Each row was made from one small tree. The marks that hang from a mark follow it in brackets, in alphabetical order. Every link used is in the known rows. Write each row's tree.
Known rows:
W(D(J)): [ 0.00  0.07 -0.02 -0.04 -0.17  0.17  0.00 -0.03 -0.08 -0.19 -0.09 -0.04
  0.18  0.04 -0.05  0.09 -0.01  0.11 -0.16  0.00  0.43  0.02]
Z(V): [-0.62  0.10  0.13  0.04 -0.36 -0.19 -0.11 -0.04  0.01 -0.04 -0.22  0.15
  0.31  0.41 -0.58 -0.14 -0.07  0.16  0.18 -0.07 -0.36  0.01]
D(M): [-0.19  0.09  0.10 -0.01 -0.28 -0.11 -0.06  0.01  0.30 -0.17 -0.16  0.03
  0.23  0.03 -0.23  0.05 -0.27 -0.03  0.35 -0.11 -0.07  0.08]
J(D P): [-0.63  0.05 -0.15 -0.02 -0.25  0.06 -0.11 -0.04 -0.35 -0.36  0.17  0.16
  0.15  0.18  0.04  0.11 -0.23 -0.10 -0.05 -0.20 -0.10 -0.02]
W(D(J(N P))): [ 0.11  0.12 -0.15 -0.09 -0.11  0.17  0.05 -0.01 -0.25  0.17  0.32  0.04
 -0.05 -0.23  0.23  0.25  0.11 -0.02 -0.32 -0.01  0.60 -0.13]
P(W): [-0.09 -0.02 -0.04  0.03 -0.49 -0.30  0.02 -0.04 -0.22 -0.18 -0.37  0.13
  0.04  0.28 -0.26  0.15 -0.18  0.02  0.00 -0.13 -0.19 -0.06]
M(D Z): [-0.30 -0.05  0.05  0.06 -0.12 -0.03 -0.21 -0.13  0.12 -0.20 -0.25  0.17
  0.05 -0.03 -0.30 -0.14  0.01  0.07  0.25  0.19 -0.26  0.05]
Z(M(D(J))): [-0.15 -0.11 -0.11  0.08 -0.01  0.04 -0.11 -0.13 -0.06 -0.13  0.01 -0.03
 -0.10  0.15 -0.31 -0.24  0.14  0.13 -0.19  0.13  0.44  0.17]
D(J(N P) M W): [ 0.33  0.03 -0.05 -0.12  0.41  0.37  0.14  0.09 -0.04  0.13  0.36 -0.22
 -0.34 -0.34  0.44  0.32  0.11 -0.07 -0.13 -0.04  0.34 -0.03]
W(D(M(Z(V)))): [ 0.11  0.18  0.36  0.04 -0.11 -0.23  0.03  0.08  0.58  0.07 -0.38  0.08
  0.17  0.28 -0.06 -0.24 -0.15 -0.01  0.41  0.00 -0.53  0.18]
Z(M(D(J(P) W))): [ 0.18 -0.09 -0.16  0.01  0.39  0.31  0.00 -0.06 -0.32 -0.17  0.26 -0.10
 -0.65  0.20  0.20 -0.08  0.22  0.06 -0.42  0.04  0.49  0.16]
P(J(N) W): [ 0.13 -0.10 -0.24  0.02 -0.63 -0.57  0.07 -0.03 -0.33  0.22 -0.16  0.00
 -0.16 -0.04 -0.15  0.29  0.07 -0.02 -0.18 -0.12  0.02 -0.29]
V(Z(M(D))): [-0.34 -0.06  0.12  0.12 -0.28 -0.26 -0.10 -0.18  0.10  0.07 -0.12  0.51
 -0.13  0.40 -0.67 -0.48  0.00  0.11  0.05  0.00  0.08  0.16]
E(N): [-0.54  0.04 -0.19  0.01 -0.24  0.01 -0.19 -0.14 -0.13 -0.26 -0.20 -0.29
  0.53 -0.08 -0.62  0.10 -0.04  0.08  0.19  0.04 -0.11 -0.12]
W(D): [-0.09  0.13 -0.01 -0.01 -0.42 -0.05 -0.08 -0.04 -0.04 -0.20 -0.15  0.17
  0.35  0.16 -0.17  0.04 -0.21  0.04  0.04 -0.09  0.22 -0.02]
V(Z(M(D(J(N) W)))): [ 0.17 -0.17  0.03  0.05  0.38  0.18  0.05 -0.11 -0.09  0.32  0.22  0.20
 -0.31 -0.05 -0.26 -0.31  0.34  0.18 -0.34  0.18  0.45  0.04]
J(D N P): [-0.54  0.04 -0.23 -0.03 -0.22  0.04 -0.10 -0.04 -0.36 -0.04  0.36  0.18
  0.28 -0.15  0.06  0.15 -0.12 -0.14 -0.10 -0.09  0.03 -0.17]
J(D(M(Z) W) N P): [ 0.13  0.02  0.04 -0.04  0.42  0.30  0.05  0.09  0.06  0.00  0.28 -0.03
 -0.05 -0.24  0.58  0.14 -0.11 -0.25  0.10 -0.03 -0.46 -0.04]
J(D(M W) N P): [ 0.08  0.02 -0.11 -0.09  0.29  0.21  0.05  0.10 -0.12 -0.03  0.42 -0.04
  0.05 -0.31  0.56  0.20 -0.18 -0.23 -0.02 -0.12  0.13 -0.06]
D(W): [-0.15  0.03  0.01 -0.01 -0.03  0.23 -0.07 -0.03 -0.20 -0.30 -0.07  0.04
  0.14  0.19 -0.19  0.13 -0.12  0.11  0.01 -0.06 -0.11 -0.06]
W(D(J(P) M)): [ 0.31  0.15  0.01 -0.11 -0.01  0.12  0.12  0.08  0.15 -0.11  0.09 -0.09
 -0.27 -0.06  0.44  0.18 -0.09 -0.09 -0.05 -0.13  0.52  0.16]
Z(M(D(J W)) V): [ 0.04 -0.12  0.04  0.08  0.40  0.12 -0.02 -0.04 -0.11 -0.04  0.00 -0.12
 -0.25  0.36 -0.19 -0.38  0.29  0.24 -0.28  0.15  0.22  0.20]
Z(M(D)): [-0.27 -0.03 -0.08  0.11 -0.26 -0.20 -0.18 -0.13 -0.03 -0.14 -0.05  0.16
  0.07  0.26 -0.44 -0.29 -0.05  0.06  0.01  0.05  0.20  0.12]

Which tree is each row?
[ 0.26  0.00  0.29  0.00  0.56  0.27  0.12  0.11  0.37  0.31 -0.06 -0.24
 -0.06 -0.12  0.07 -0.05  0.25  0.09  0.13  0.18 -0.49  0.02]
D(J(N) M(Z(V)) W)
[ 0.08  0.07  0.39  0.04  0.27  0.07  0.03  0.09  0.43 -0.02 -0.31 -0.06
 -0.03  0.32 -0.08 -0.15 -0.07  0.06  0.39  0.01 -0.85  0.14]
D(M(Z(V)) W)
[ 0.07 -0.03 -0.05 -0.05  0.25  0.20  0.02  0.08  0.01 -0.07  0.26 -0.07
  0.43 -0.36  0.29  0.09 -0.20 -0.13  0.10 -0.03  0.09 -0.07]
J(D(M W) N)
[ 0.02  0.01  0.00 -0.05  0.00  0.10  0.03  0.02  0.23  0.18  0.11 -0.16
  0.19 -0.41 -0.06  0.14  0.04  0.01  0.10  0.06  0.29 -0.03]
D(J(N) M)
[ 0.33 -0.16 -0.10  0.04 -0.24 -0.50  0.14  0.07  0.08  0.14 -0.22 -0.12
 -0.11 -0.22  0.33  0.14 -0.06 -0.24  0.06 -0.09 -0.49 -0.15]
P(J(D(M(Z)) N) W)
[-0.07 -0.05  0.05  0.11  0.17 -0.11 -0.09 -0.04 -0.07 -0.03 -0.04  0.07
 -0.09  0.47 -0.32 -0.44  0.09  0.17 -0.08  0.07 -0.01  0.16]
Z(M(D(W)) V)
[ 0.35 -0.02  0.02 -0.08  0.37  0.36  0.10  0.07  0.10  0.10  0.18 -0.25
  0.03 -0.40  0.19  0.21  0.08  0.04 -0.02  0.07  0.28 -0.04]
D(J(N) M W)
[-0.25  0.11  0.37  0.06 -0.10 -0.18 -0.04  0.05  0.57  0.06 -0.40  0.04
  0.14  0.32 -0.34 -0.22 -0.11  0.04  0.50  0.02 -0.86  0.15]
D(M(Z(V)))
[ 0.73  0.12  0.07 -0.03 -0.17 -0.32  0.23  0.11  0.19  0.29 -0.14  0.12
 -0.31 -0.12  0.55  0.21 -0.13 -0.28  0.09 -0.06 -0.19 -0.04]
J(N P(W(D(M(Z)))))
[-0.22 -0.09  0.07  0.04  0.21  0.00 -0.11 -0.07  0.14  0.31 -0.06  0.00
  0.02 -0.26 -0.29 -0.25  0.40  0.20  0.04  0.37 -0.12 -0.02]
M(D(J(N)) Z(V))
[-0.09  0.00  0.28  0.04  0.41  0.13  0.02  0.10  0.29 -0.20 -0.20 -0.06
  0.20  0.26  0.17 -0.22 -0.15 -0.03  0.30 -0.01 -0.84  0.15]
J(D(M(Z(V)) W))
[-0.01 -0.02  0.22  0.02  0.44  0.10  0.03  0.11  0.26  0.14  0.01 -0.06
  0.33 -0.07  0.19 -0.17 -0.05 -0.07  0.24  0.09 -0.71  0.00]
J(D(M(Z(V)) W) N)
[ 0.10  0.06 -0.10 -0.05 -0.15  0.15  0.01 -0.02 -0.10  0.13  0.13 -0.02
  0.33 -0.28 -0.03  0.14  0.09  0.07 -0.22  0.09  0.55 -0.13]
W(D(J(N)))
[ 0.18 -0.11 -0.24 -0.10  0.43  0.35 -0.01 -0.04 -0.37  0.05  0.44 -0.09
 -0.42 -0.48  0.33  0.18  0.33  0.04 -0.34  0.17  0.73 -0.09]
M(D(J(N P) W))
[ 0.78 -0.01  0.07  0.03 -0.41 -0.58  0.20  0.09  0.26 -0.01 -0.55 -0.10
 -0.42  0.15  0.34  0.14 -0.13 -0.16  0.10 -0.16 -0.28  0.02]
P(J W(D(M(Z))))
[-0.20 -0.03 -0.12  0.05  0.10 -0.13 -0.04 -0.06 -0.15  0.42  0.32  0.03
 -0.34  0.09 -0.19 -0.29  0.37  0.06 -0.30  0.13  0.38  0.08]
Z(M(D(J(N P))) V)
[ 0.20 -0.11 -0.17 -0.04  0.07 -0.06  0.05  0.08 -0.07 -0.01  0.26 -0.23
  0.09 -0.36  0.37  0.18 -0.06 -0.15 -0.04 -0.13  0.15 -0.15]
P(J(D(M W) N))
[-0.32  0.01 -0.12 -0.06  0.13  0.32 -0.03  0.01 -0.47 -0.44  0.23  0.05
 -0.02  0.17  0.31  0.17 -0.17 -0.08 -0.18 -0.19 -0.07 -0.04]
J(D(W) P)
[ 0.50 -0.03 -0.25  0.00 -0.65 -0.60  0.13  0.01 -0.30  0.23 -0.17  0.02
 -0.11 -0.10  0.10  0.27  0.01 -0.07 -0.27 -0.15  0.36 -0.28]
P(J(N) W(D))
